Known rows, with every way that one mark hangs from another:
D(Z(E(M(J)))): [-0.15 -0.09 -1.02  0.28  0.82 -5.13 -3.95  3.25 -1.55 -0.51  5.72 -4.07
  3.57  0.35 -0.49  3.58  3.38 -1.06 -3.40  2.59  4.44  2.05]
D(Z): [-0.28 -1.96 -1.32  1.58 -0.16 -3.03 -4.06 -0.01 -1.53 -0.27  1.57 -1.89
  2.27  2.10 -1.91  5.54  3.13 -0.57 -2.76  0.77  6.49  0.66]
E(H Z(D)): [-3.07 -0.89  0.33 -1.18  1.53  0.94 -2.95 -0.16 -0.50  1.83  1.91 -3.51
 -2.06 -1.35 -3.75  1.62  2.44 -2.26 -3.59  0.60  6.07  0.65]
E(H M(J) Z(D)): [-3.16 -0.39  1.75 -2.41  0.93 -0.07 -3.13  2.02 -0.50  0.32  5.50 -5.97
 -2.46 -4.24 -4.01  0.39  3.07 -2.11 -4.21  0.82  5.46  3.21]
Z(D E(H)): [-0.77  0.57 -2.41 -0.40  3.48  1.25 -2.54  0.80 -2.34  1.71  1.53 -3.03
  2.21  2.25 -3.03  1.39  2.05 -1.32 -2.48  1.59  3.52 -1.05]
M(F(K P) J(G)): [ 2.88 -1.79 -2.63 -1.03  0.80 -0.59  1.43 -0.39 -3.03  2.70  2.86 -2.14
  3.04  0.47 -6.51  4.16  3.74 -2.72 -1.72 -0.06  5.21  1.38]
Z(D E(H M)): [-1.43  0.63 -0.91 -0.12  3.47 -0.35 -4.56  2.16 -3.20  0.41  3.92 -5.36
  2.47  1.08 -2.45  0.89  2.47  0.84 -3.19  1.42  1.89  0.38]
Z(D E(H M(J))): [-0.86  1.24 -0.87 -1.58  3.09  0.02 -2.92  2.82 -2.50  0.02  5.45 -5.52
  1.63 -0.85 -2.53  0.31  2.87 -1.11 -3.34  2.08  2.80  1.92]
J(G M(F)): [ 0.97 -2.01 -1.25  2.30 -2.77  1.06 -2.65 -1.11 -4.40  1.17 -2.61 -0.38
  6.63  3.22 -7.10  5.19  0.72  2.14 -3.82 -0.91  5.97  2.45]
E(H): [-0.82 -2.48  0.25 -1.04  1.52  0.36 -3.92  0.50 -0.50  2.51  0.31 -2.53
  1.18  0.91 -3.55  2.95  1.81 -0.93 -2.17  1.80  5.31  0.20]
Z(E(H)): [-0.35 -1.23 -0.57 -1.34  3.05 -0.35 -3.12  1.45 -0.43  3.43  1.09 -2.41
  2.77  2.66 -2.51  2.17  1.97 -1.71 -1.98  3.14  4.31 -1.51]
E(H M(J)): [-0.79 -1.96  1.74 -2.38  0.60 -0.59 -3.84  2.45 -0.68  0.73  4.14 -4.43
  0.74 -1.95 -3.18  1.71  2.69 -1.11 -2.63  2.08  4.39  2.64]
H(E(Z(D))): [-0.43  0.71 -0.57 -0.72 -0.03 -1.13 -3.24  0.01 -1.58 -0.29  1.54 -1.40
  0.81 -1.74 -4.47  3.16  4.39 -1.59 -1.19 -0.37  3.26  0.16]
K(F): [ 0.00 -0.70  1.35 -1.17  1.51 -1.42 -0.58 -0.07  0.58  1.84 -0.02  0.98
  1.47  3.19 -2.84  3.83  1.28  0.59 -0.63 -0.40  2.60  1.81]
H(E(Z)): [ 0.18 -1.04  1.09 -1.35 -1.33 -2.81 -3.64  0.89  0.59  1.42  0.94 -0.80
  1.45 -1.23 -3.92  3.86  3.88 -2.04 -0.78  1.30  3.99 -0.46]
Z(D E(M(F(K)))): [ 0.70  1.25 -1.86  2.61  2.26 -3.07 -2.90  1.49 -6.28  0.30  3.27 -3.76
  3.24 -0.57 -1.40  2.86  5.12  2.25 -2.62  0.10  1.34 -0.73]
J(G M): [ 0.17 -1.90 -1.16  2.53 -2.42  0.18 -2.82 -1.81 -3.47  1.44 -0.62 -0.93
  5.54  5.73 -7.63  4.71 -0.32  0.20 -3.97 -0.07  4.80  3.84]
J(G M(F(K P))): [ 1.99 -3.58 -3.19  1.53 -1.01 -0.37 -0.27 -2.47 -3.67  2.89  1.46 -1.45
  5.56  4.49 -8.38  5.38  2.12  1.05 -3.24 -0.49  4.93  1.54]
E(H M(F J)): [-0.07 -2.37  1.95 -2.65  0.34  1.17 -3.53  3.00 -1.27  0.72  2.41 -3.92
  1.88 -4.27 -2.76  2.35  3.51  0.82 -2.51  1.10  5.92  1.52]
D(Z(E(M))): [-0.56 -0.38 -0.81  1.84  0.86 -5.42 -5.57  2.47 -2.01 -0.31  4.50 -3.98
  4.22  2.29 -0.48  4.07  3.02  1.07 -3.48  2.28  3.53  0.36]
F(K P): [ 1.67 -2.86 -2.40  0.06  2.15 -2.77 -0.97 -1.45 -2.17  3.30  3.70 -2.11
  1.46  2.46 -5.15  3.90  4.61 -1.30 -1.12  1.07  1.91  0.78]
D(Z(E(H))): [-1.03 -1.75 -1.48 -0.52  2.06 -1.76 -4.23  1.77  0.61  1.62  2.95 -3.39
  2.53  3.40 -0.57  3.15  1.89 -2.13 -3.28  3.73  7.52 -2.37]

Rows:
[ 1.98 -3.41 -2.79  0.35 -1.23  1.57 -0.95 -2.28 -3.86  2.68 -0.51 -0.32
  7.58  3.74 -9.10  5.07  1.76  2.78 -3.04 -0.93  4.27  2.84]	J(G M(F(P)))
[-1.39 -1.08  0.15 -1.28  1.60 -3.25 -4.42  3.81  0.40  0.17  6.58 -5.61
  2.15  0.00 -0.65  1.97  2.04 -2.01 -3.82  3.50  6.92  0.37]	D(Z(E(H M(J))))
[ 0.60  0.61 -0.11 -0.76  1.40 -3.60 -3.04  2.93 -1.89  1.60  3.91 -3.15
  4.01 -0.20 -2.06  2.10  3.39 -0.49 -2.35  2.53  1.28  2.68]	Z(E(M(J)))
[ 1.50  0.21 -3.23 -0.43  3.77 -0.84 -2.40  1.27 -5.18  1.12  3.70 -2.62
  5.44 -0.28 -4.35  3.01  5.40  4.56 -2.28 -0.31 -1.19  0.76]	Z(D E(M(F(P))))
[-0.96  0.75  0.97 -0.29 -0.65 -2.60 -5.13  1.41 -2.04 -1.35  3.86 -3.72
  1.02 -2.85 -4.12  2.67  4.76  0.65 -1.87 -0.25  1.76  1.36]	H(E(M Z(D)))
[ 1.71 -4.28 -2.51 -0.71 -0.41  1.02 -1.18 -1.93 -2.97  3.00  0.16  0.09
  6.06  1.74 -7.37  5.09  3.77  4.24 -2.40 -0.38  2.96  1.90]	J(M(F(P)))
[-0.45 -0.62  0.82 -2.51  2.63 -1.10 -3.39  3.60 -0.03  1.75  4.58 -4.66
  2.81 -0.47 -2.16  1.00  2.57 -1.49 -2.87  3.26  3.50  1.02]	Z(E(H M(J)))
[-2.33 -1.24  2.94 -2.05 -0.50 -1.24 -3.59  2.25  0.86  1.57  4.37 -5.53
 -0.16 -1.69 -5.13  1.35  0.56 -4.00 -4.45  2.09  7.39  3.77]	E(H M(J(G)) Z)
[ 2.78 -2.72 -2.17 -1.86  1.51 -1.16  0.94 -0.41 -2.53  3.08  3.21 -1.34
  1.96 -1.64 -4.73  4.00  5.58 -1.29 -1.16  0.32  3.99  0.69]	M(F(K P) J)
[-1.61 -1.75 -0.15  0.08  1.92 -3.37 -5.96  3.06 -0.15  0.51  5.41 -5.31
  2.98  2.18 -0.53  2.58  2.32  0.09 -3.70  3.39  6.04 -1.00]	D(Z(E(H M)))
[-0.55  1.26  0.94 -1.93 -0.77 -2.12 -3.38  1.96 -1.47 -1.67  5.21 -4.04
  0.44 -4.65 -4.20  2.05  4.81 -1.54 -1.93 -0.03  2.67  2.52]	H(E(M(J) Z(D)))
[ 2.28 -2.11 -2.10 -3.32  1.22  0.46  0.18  0.07 -1.93  2.37  1.30 -0.13
  3.54 -2.35 -5.26  4.10  5.12  0.27 -0.85 -0.16  3.61  1.99]	M(F(P) J)
[-3.51 -1.19  1.70 -0.69  1.36 -0.60 -4.99  1.05 -1.01  0.70  4.22 -5.47
 -1.86 -2.50 -3.82  0.86  3.30  0.10 -4.34  0.59  4.30  2.08]	E(H M Z(D))
[ 0.05  0.36  2.25 -1.67 -2.31 -3.27 -3.49  2.45  0.43 -0.57  4.09 -3.97
  2.64 -2.21 -5.62  2.91  2.78 -3.54 -1.59  1.17  4.63  3.07]	H(E(M(J(G)) Z))
[-2.30 -2.99  3.68 -2.10  0.43 -1.11 -5.00  2.45 -0.18  2.04  1.78 -4.08
  0.36 -4.52 -2.64  2.33  3.74  1.88 -3.39  1.43  6.64  0.13]	E(H M(F) Z)
[-0.59  0.38 -0.65 -0.45  2.92  1.00 -4.21  2.45 -3.91  0.62  2.30 -3.95
  3.58 -1.20 -2.07  1.72  3.31  2.78 -3.12  0.51  3.03 -0.90]	Z(D E(H M(F)))
[ 1.80 -2.51 -0.77 -1.57  1.53 -2.56 -0.90  0.85 -3.19  1.53  5.88 -3.32
  2.15 -2.98 -4.53  3.59  6.22  1.16 -1.47  0.41  2.26  2.11]	E(M(F(K P) J))
[-0.24 -1.43  2.52 -0.93 -1.22 -4.07 -5.60  2.28  0.24  0.29  3.75 -3.00
  2.00 -2.43 -3.67  3.34  4.61  0.54 -1.49  1.54  2.37  0.67]	H(E(M Z))
[-2.96 -0.99  1.72 -1.15  1.24  0.86 -4.67  1.79 -2.14  0.41  2.41 -4.57
 -0.82 -4.88 -3.16  1.62  4.04  2.16 -4.16 -0.39  5.78  0.83]	E(H M(F) Z(D))
[ 2.49 -3.26 -2.47 -0.25  1.74 -1.53 -0.51 -0.95 -3.08  3.35  2.10 -1.23
  2.46  0.14 -4.46  4.91  5.90  0.52 -1.25  0.19  3.03 -0.74]	M(F(K P))
[-2.02 -2.28  3.48 -3.33  0.17 -0.66 -3.15  3.04  0.73  1.99  3.31 -4.19
 -0.32 -6.52 -2.64  1.51  3.54 -0.34 -3.71  1.35  7.54  1.53]	E(H M(F J) Z)
[-2.44  0.26  0.85  0.86  0.46 -2.95 -4.47  0.63 -3.21  0.20  3.18 -3.89
 -0.30 -2.16 -3.60  2.44  3.88  1.04 -3.96 -0.58  2.15  3.47]	E(M Z(D))
[ 2.65  0.36  0.72 -1.06 -2.06 -0.95 -3.58  2.87 -2.83 -1.82  1.61 -2.57
  5.75 -2.58 -5.30  4.26  3.20 -0.22 -0.65 -0.35  4.32  1.73]	H(E(M(F J(G))))
[ 1.25 -2.57 -1.56  3.38 -2.61 -0.63 -1.86 -1.53 -4.44  1.81 -0.88 -1.42
  5.20  3.76 -6.28  5.26  1.35  0.37 -3.77 -0.81  6.59  1.26]	J(G M(F(K)))
[ 2.58 -0.99 -2.31 -2.21  0.64  0.87  0.61 -0.04 -2.77  2.05  1.04 -0.60
  4.54  0.02 -7.06  4.33  3.06 -1.31 -1.68 -0.75  4.85  3.22]	M(F(P) J(G))
[ 1.82 -0.46  1.03 -1.70 -0.81 -2.15 -4.07  2.52 -1.37 -1.34  3.63 -2.71
  3.66 -2.16 -3.98  3.56  4.29 -0.18 -0.39  1.17  1.55  2.09]	H(E(M(J)))
[ 0.55 -0.32 -0.60  0.02  0.14 -4.13 -3.54  3.91 -2.50 -0.55  3.97 -3.34
  4.70 -1.88 -0.03  4.03  4.26  1.14 -3.19  1.69  6.00  0.61]	D(Z(E(M(F J))))
[-0.17  2.00 -1.75  1.83  2.36 -2.32 -4.15  1.29 -4.97 -0.12  3.06 -3.78
  3.81  1.55 -2.59  2.29  3.61  1.89 -2.99  0.73 -0.59  1.83]	Z(D E(M))
[-1.02 -1.31  2.51 -1.83 -0.84 -2.71 -2.88  2.66 -1.12  0.88  2.24 -2.44
  1.10 -6.30 -2.89  2.80  4.94  0.69 -3.08  0.26  5.26  2.95]	E(M(F J) Z)
[ 0.71 -3.48  0.56 -4.56  2.07  0.98 -2.18  1.92 -1.17  1.62  4.75 -3.51
  2.37 -3.88 -5.36  2.43  4.23  1.49 -1.92  0.98  4.07  1.76]	E(H M(F(P) J))
